What can hang from each mark
z_144: z_598 z_894
z_267: z_65 z_232 z_413
z_894: z_267
z_232: z_11 z_144 z_267 z_926
z_11: z_413 z_894
z_598: z_11 z_267
z_413: z_144
z_65: z_11 z_267

Known rows, with every way that one mark hangs from another
{z_11 z_413 {z_894 {z_267 z_65 {z_232 z_926}}}}: [ 0.668  0.251 -0.553 -0.562  0.315  1.109  4.282  1.978  4.478 -2.929
 -0.427  0.174 -0.990  0.252 -0.685  1.402 -0.841 -0.811  2.760  0.736
  0.089  3.836  2.663]
{z_894 {z_267 z_65 {z_232 z_11 z_926} z_413}}: [-0.010 -2.460  0.933 -0.155  0.164  1.549  3.846  3.157  6.817 -2.950
 -1.765  2.086 -1.782 -0.903  1.705  0.078 -0.365 -0.312  5.557 -1.461
 -1.699  1.846  2.565]
{z_267 z_413}: [-0.401 -0.840  0.138 -0.859 -0.431  1.491 -0.767  1.199  3.404 -2.850
  1.063 -1.253  0.458 -1.176  1.206 -1.127 -0.012  0.178  4.289  1.965
 -0.435  2.265  0.479]
{z_598 {z_267 z_232}}: [ 1.102 -0.628 -0.116 -0.327 -0.455  1.320  0.262  1.931  2.535 -1.087
  1.914  0.875 -1.275 -1.015  2.030 -0.714 -2.772 -1.075  4.592 -0.935
 -1.945  1.578  0.238]
{z_598 {z_11 {z_413 z_144} z_894}}: [-0.349  0.124 -2.764  0.723  1.523  0.462  0.302 -1.041  4.042 -3.456
  2.704 -2.714  3.060  0.778  0.054 -0.303 -1.220 -0.808  3.341  2.994
  1.164  1.834 -0.462]
{z_267 {z_65 z_11} z_413}: [ 0.075 -1.917 -0.496 -1.966 -1.245  1.376  1.093  1.781  4.640 -4.293
 -0.389 -1.720  0.237 -2.842  1.217  1.234  0.397  1.210  5.283  1.054
  0.598  1.453  0.655]
{z_894 z_267}: [ 1.966  1.511  0.562 -0.292  0.131  1.033  0.009  1.627  1.285 -2.950
  2.873 -0.142 -1.372 -1.583  2.059 -0.378 -2.213 -0.312  2.967 -0.458
 -1.336  2.429 -0.450]
{z_267 {z_65 z_11} {z_413 {z_144 z_598}}}: [ 0.916 -1.723  1.155 -2.664 -1.574  1.651  0.131  0.262  5.127 -5.310
 -0.265 -0.371 -0.196 -2.691  1.902  1.675  0.104  0.538  5.879  0.865
  2.429  1.232  0.026]
{z_65 {z_11 {z_413 {z_144 z_598}}} z_267}: [ 3.104 -0.646  0.382 -0.503 -1.073  1.641 -0.803  1.531  0.611 -3.263
  2.589 -0.345  0.048 -1.184  0.649  0.843 -4.633  0.200  5.528 -1.084
  2.335  1.156  0.512]
{z_232 {z_144 z_894} z_267}: [ 3.326  0.637  1.798 -1.963  0.144  1.732 -0.616  0.398  2.486 -2.531
  5.409 -3.387 -1.681 -0.322  1.150 -2.513  0.436  0.162  4.436  1.003
 -1.101  2.485  1.713]
{z_65 {z_11 z_413} {z_267 z_232}}: [ 1.656 -1.619 -1.062 -0.817 -0.221  1.753  1.211  4.020  1.173 -1.805
  2.004 -0.232  0.210 -0.075 -0.978  0.311 -5.438  0.100  5.446 -1.950
 -0.527  0.243  2.481]
{z_65 {z_11 z_413 z_894}}: [ 1.358  0.597 -2.079  0.300  0.587  0.500  1.232  1.355  2.453 -3.383
  1.891 -3.571  2.083 -1.382 -1.146  2.500 -1.821  0.590  3.607  1.424
  0.166  1.753  1.039]
{z_894 {z_267 z_65 z_232 {z_413 {z_144 z_598}}}}: [ 0.845 -1.696  2.601 -3.839 -0.596  2.147  1.402  1.529  5.522 -4.699
 -1.507  3.790 -2.171 -1.075  1.146 -0.166 -0.901 -0.895  5.245 -0.001
  1.080  1.430  1.111]
{z_598 {z_11 z_413 z_894}}: [-0.314  1.495 -2.469  1.052  1.150 -0.502  0.892  0.663  3.564 -2.859
  1.829 -3.344  3.375  0.035  0.388  0.290 -0.607 -0.534  3.995  2.776
 -0.172  1.845  0.278]
{z_413 {z_144 z_598 z_894}}: [ 1.478  1.973  2.892 -1.913  0.588  1.305 -1.331 -1.101  3.235 -4.624
  3.527 -1.122 -0.511 -1.659  2.906  0.394 -0.760 -0.365  5.710  1.674
  1.613  2.403 -0.454]
{z_267 z_65 {z_413 {z_144 z_894}}}: [-0.721 -1.851  1.144 -3.227  0.229  2.308  0.423 -1.121  5.812 -5.680
  0.260 -0.305 -0.419 -1.766  1.228 -0.900  1.671  0.806  5.543  3.702
  3.002  2.730  0.346]
{z_232 z_267 z_926}: [ 1.997  1.201 -0.452  0.989 -0.911  1.814 -0.549  1.224  1.839 -0.728
  5.363 -3.485 -2.350  0.358  3.337 -1.328 -1.362  0.513  2.998 -0.385
 -1.743  4.196  1.013]
{z_894 {z_267 z_65 {z_232 z_144 z_926} z_413}}: [ 1.131 -3.048  1.820 -2.416 -1.350  2.030  2.835  1.748  6.406 -2.367
 -0.057  0.442 -2.544  0.515 -0.068 -1.870  1.561 -2.276  3.730 -0.210
 -0.809  2.440  3.808]
{z_894 {z_267 z_65 {z_232 z_11} z_413}}: [-0.183 -2.536  1.020 -1.742  0.628  1.342  3.262  3.598  6.005 -3.896
 -2.663  3.180 -0.816 -2.084  0.774 -0.178 -0.863  0.423  6.086 -0.965
 -1.551  0.411  1.496]
{z_598 {z_267 {z_65 {z_11 z_413}} z_232}}: [ 1.907 -2.885 -1.157 -1.029 -1.192  0.782  3.251  2.696  3.404 -1.815
 -1.174  0.310 -0.085 -2.237  0.342  1.960 -2.615 -0.596  5.463 -0.781
 -0.067  0.744  1.400]
{z_144 {z_598 z_11} {z_894 {z_267 z_413}}}: [ 1.692  2.471  2.762 -1.610  0.921 -0.042  0.349  2.109  5.138 -4.644
  0.872  0.291 -0.179 -1.477  3.240 -0.003  0.212 -1.216  7.344  1.189
 -0.528  1.483  1.617]
{z_413 {z_144 z_598}}: [ 1.126  1.116  1.781 -0.865 -0.695  1.223 -1.881 -0.724  2.359 -3.443
  3.236 -0.879 -0.213 -1.348  2.943  0.032 -1.644 -0.660  4.277  0.637
  1.000  2.115 -1.443]
{z_232 z_11 z_267}: [ 1.638  0.250 -0.385  1.127  0.457  1.159 -0.125  2.198  2.143 -1.879
  3.369 -1.698 -0.774 -1.630  3.003 -0.969 -2.189  1.956  4.935 -0.958
 -2.691  1.549 -0.434]
{z_413 {z_144 {z_894 {z_267 z_65 {z_232 z_926}}}}}: [ 1.207 -0.458  1.624 -2.380  1.124  2.434  2.748  0.093  5.371 -4.200
  2.341  0.952 -3.355  0.105  2.054  0.085 -1.199 -1.358  4.462 -0.033
  0.920  3.338  1.941]
{z_144 {z_598 {z_267 z_232 z_413}}}: [ 1.147 -0.887  2.011 -1.453 -1.349  1.255 -0.179  2.489  4.238 -1.695
 -0.863  2.380 -1.310 -1.242  2.024 -0.230 -1.244 -1.313  6.366 -0.277
 -1.045  1.393  1.390]
{z_65 z_11 {z_267 z_232}}: [ 1.362 -0.463 -0.582 -1.276 -0.212  2.193  0.213  3.629  1.316 -2.396
  3.711 -0.053 -1.129 -0.571  0.590 -0.160 -5.117  0.520  5.633 -3.033
 -1.608  0.275  1.356]

Rows
[-0.291 -0.706 -0.028  1.750  0.764  0.975  1.554  2.015  4.659 -1.014
  2.248 -1.413  0.037 -0.144  2.493  0.194 -1.954 -0.820  5.384 -1.848
 -2.925  1.441  1.362] : {z_267 {z_232 z_11 z_926}}
[ 0.020  0.255 -2.238  0.755  0.082  0.426  0.033  0.921  4.898 -3.043
  0.905 -0.532  0.908 -0.863  1.856 -0.692  0.505 -0.284  4.874  1.862
 -0.673  2.153 -0.112] : {z_598 {z_11 z_894} {z_267 z_413}}
[ 1.453 -1.972  0.636 -0.842  1.827  2.780 -0.240  0.627  5.011 -4.029
  2.675 -0.462 -1.231 -0.859  1.505 -1.851 -0.726  1.940  6.279  1.130
 -0.025  1.706  1.076] : {z_232 z_11 {z_267 {z_413 {z_144 z_894}}}}
[ 4.705  1.057  3.125 -3.498 -1.287  0.938  0.798  1.275  3.758 -4.336
  3.282 -3.345 -1.938 -2.624  2.291  0.657  1.221  0.791  6.704 -0.237
  0.238  1.603  1.805] : {z_232 {z_144 z_598 z_894} {z_267 {z_65 z_11}}}
[ 1.210  1.393 -0.602  0.411  0.161 -0.720  1.521  1.949  4.238 -1.745
 -0.213  0.320  1.839 -0.143  1.218  1.096 -1.894 -1.951  6.091  0.539
 -0.862  1.143  1.038] : {z_144 {z_598 {z_11 z_413 z_894} {z_267 z_232}}}
[ 2.332  2.057  3.880 -2.352  0.470  1.029  0.080  1.849  3.817 -4.712
  0.380  1.053 -1.486 -2.241  2.076  0.387  0.025 -0.306  6.226  1.316
  0.242  2.586  1.753] : {z_144 z_598 {z_894 {z_267 z_413}}}
[ 0.766  0.180  0.885 -2.353 -0.064  1.296  2.439  2.557  3.336 -3.444
  0.328  1.730 -1.907 -1.511  1.533 -0.087 -1.751 -0.292  4.142 -0.869
 -1.196  1.765  0.457] : {z_894 {z_267 z_65 z_232}}
[ 0.495 -2.159  0.814 -0.580  1.524  1.458  1.968  3.786  4.994 -2.772
 -0.658  2.561 -0.620 -1.016  0.491 -0.604 -2.374 -0.238  5.683 -1.504
 -2.855  0.128  1.973] : {z_894 {z_267 {z_232 z_11} z_413}}
[ 0.046 -3.057  0.711 -3.367  0.200  2.814  1.870  1.379  5.500 -4.423
 -0.825  3.216 -2.119 -0.494  0.129 -1.171 -1.175 -0.570  4.081  0.364
  0.794  1.530  1.119] : {z_894 {z_267 z_65 z_232 {z_413 z_144}}}
[ 3.735  0.469  2.677 -0.439 -2.415  0.353 -1.323  0.122  2.183 -1.590
  2.415 -0.739 -0.994 -2.133  2.578 -0.957  0.164 -1.918  4.510 -0.391
 -0.672  1.913 -0.340] : {z_232 {z_144 {z_598 z_267}}}
[ 2.648  0.256 -0.290  0.561  0.704  1.226  0.188  0.975  3.195 -2.668
  4.342 -2.976 -0.169 -0.773  0.199 -1.614  0.191  1.412  3.624 -0.157
 -2.239  1.686  0.436] : {z_232 {z_11 z_894} z_144 z_267}
[ 3.791  2.671  2.553 -0.239 -0.494  0.198 -0.302  0.292  4.768 -1.784
  5.854 -4.823 -1.290  0.849  4.184 -1.801  1.326 -1.751  6.280  0.169
 -1.521  2.832  2.685] : {z_232 {z_144 {z_598 z_11} z_894} z_267 z_926}
[ 1.992 -0.968 -0.862  1.519  0.433  0.763  0.901  2.489  2.011 -1.124
  1.796 -1.869  0.689 -1.103  1.261 -0.746 -2.395  1.522  4.915  0.047
 -1.665  1.670  0.653] : {z_232 {z_11 z_413} z_267}
[-0.602 -1.510  0.104 -0.470 -1.090  2.905  0.126  3.024  3.580 -1.404
  1.957  0.721 -1.931  1.373  0.753 -2.319 -2.344 -0.364  5.139 -0.977
 -0.825  2.798  3.171] : {z_65 {z_267 {z_232 z_926} z_413}}
[-0.153 -1.749  0.982 -3.104 -0.304  1.858  2.437  2.954  4.982 -3.730
 -1.604  2.610 -1.700 -1.236  0.427 -0.686 -0.559 -0.255  4.574  0.208
 -0.624  1.616  1.768] : {z_894 {z_267 z_65 z_232 z_413}}
[ 2.833  1.228  2.885 -1.735 -1.714 -0.726  0.842 -0.192  5.291 -3.713
  1.161 -1.157 -0.143 -2.619  4.150 -0.365  2.595 -1.779  7.612  1.127
  0.576  1.554 -0.121] : {z_232 {z_144 {z_598 z_11 {z_267 z_65}} z_894}}
[ 0.973 -1.405 -0.125  1.140  0.450  0.854  1.086  2.429  3.611 -1.200
  0.893  1.481 -0.412 -1.853  2.502 -0.100 -2.923 -0.449  6.072 -2.249
 -2.971  0.418 -0.175] : {z_598 {z_267 {z_232 z_11}}}
[ 1.595 -0.097  2.946 -3.236 -0.466  1.587  1.009 -0.242  4.895 -4.214
  0.309  2.507 -2.182 -2.285  3.124  0.751 -0.831 -0.773  6.996  0.423
  1.807  2.012 -0.144] : {z_413 {z_144 {z_598 {z_267 z_65 z_232}} z_894}}
[ 0.201  1.448 -1.341 -0.181  1.400  0.519  0.787  1.857  4.741 -4.443
  1.311 -0.273  0.516 -0.301  0.833 -0.567 -0.151 -0.347  3.935  1.444
 -1.234  1.985  0.655] : {z_598 {z_11 {z_894 {z_267 z_413}}}}
[ 3.047  1.055 -1.577  0.194  1.153  0.580  1.996  2.257  1.742 -3.864
  1.788 -1.716  0.564 -1.596 -1.124  2.585 -2.818  0.135  2.780  0.148
 -0.243  2.057  1.329] : {z_65 {z_11 z_413 {z_894 z_267}}}
[ 0.934 -3.257  1.792 -4.642 -0.017  1.784  2.525  1.613  7.070 -4.531
  0.093 -1.582 -0.159 -1.305 -1.135 -0.026  1.802 -0.774  6.860  0.946
  0.051  0.100  3.946] : {z_267 {z_65 z_11} {z_232 {z_144 z_894}} z_413}
[ 2.411  0.955  1.515 -1.602  1.796  1.937 -0.130 -0.413  2.510 -4.725
  4.075  0.195 -2.027 -1.152  1.773 -0.629 -2.058 -0.552  3.889  0.795
  0.710  2.660 -0.032] : {z_413 {z_144 {z_894 z_267}}}
[ 1.142 -1.159 -0.977  0.232  1.462  0.904  3.140  0.143  4.170 -5.197
 -0.910  1.201  0.773 -2.202 -0.425  1.411 -1.125  1.091  3.412  1.355
  1.779  2.045 -0.697] : {z_232 {z_11 {z_413 z_144} {z_894 {z_267 z_65}}}}
[ 1.648 -0.664  4.352 -4.038 -0.560  2.250 -0.449  2.333  4.382 -3.487
  1.536  1.161 -1.227 -0.155 -0.409 -2.508 -0.166 -0.999  7.673 -0.075
  0.240  0.950  3.754] : {z_65 {z_267 {z_232 {z_144 z_598 z_894}} z_413}}
[ 1.387 -0.227  0.472  1.558  1.291  1.106  2.353  2.891  4.141 -1.442
  2.154  0.467 -1.601 -0.210  2.363  0.180 -3.011 -1.148  4.656 -3.011
 -3.410  1.615  1.911] : {z_894 {z_267 {z_232 z_11 z_926}}}
[ 2.000  0.625 -1.725 -0.414 -1.055  0.811  1.554  0.835  3.042 -4.274
  1.035 -1.023 -0.736 -3.606  1.693  2.565 -0.372  1.419  4.243  0.009
  0.389  2.381 -1.132] : {z_598 {z_267 {z_65 {z_11 z_894}}}}
[ 1.104  1.249  0.273 -0.501  0.313  0.922 -0.438 -0.923  2.854 -3.929
  1.573 -1.349  1.619 -0.701 -0.026  1.241 -1.144 -0.268  3.522  2.829
  2.366  2.812 -0.348] : {z_11 {z_413 {z_144 z_598}} z_894}
[ 1.455  3.035  0.323 -0.522  0.041 -1.171  2.667  1.565  4.062 -4.790
 -1.048 -0.231  1.519 -1.782  1.648  1.879  0.018 -0.450  4.827  1.748
  0.883  2.370  0.094] : {z_144 {z_598 {z_11 z_413 {z_894 {z_267 z_65}}}}}
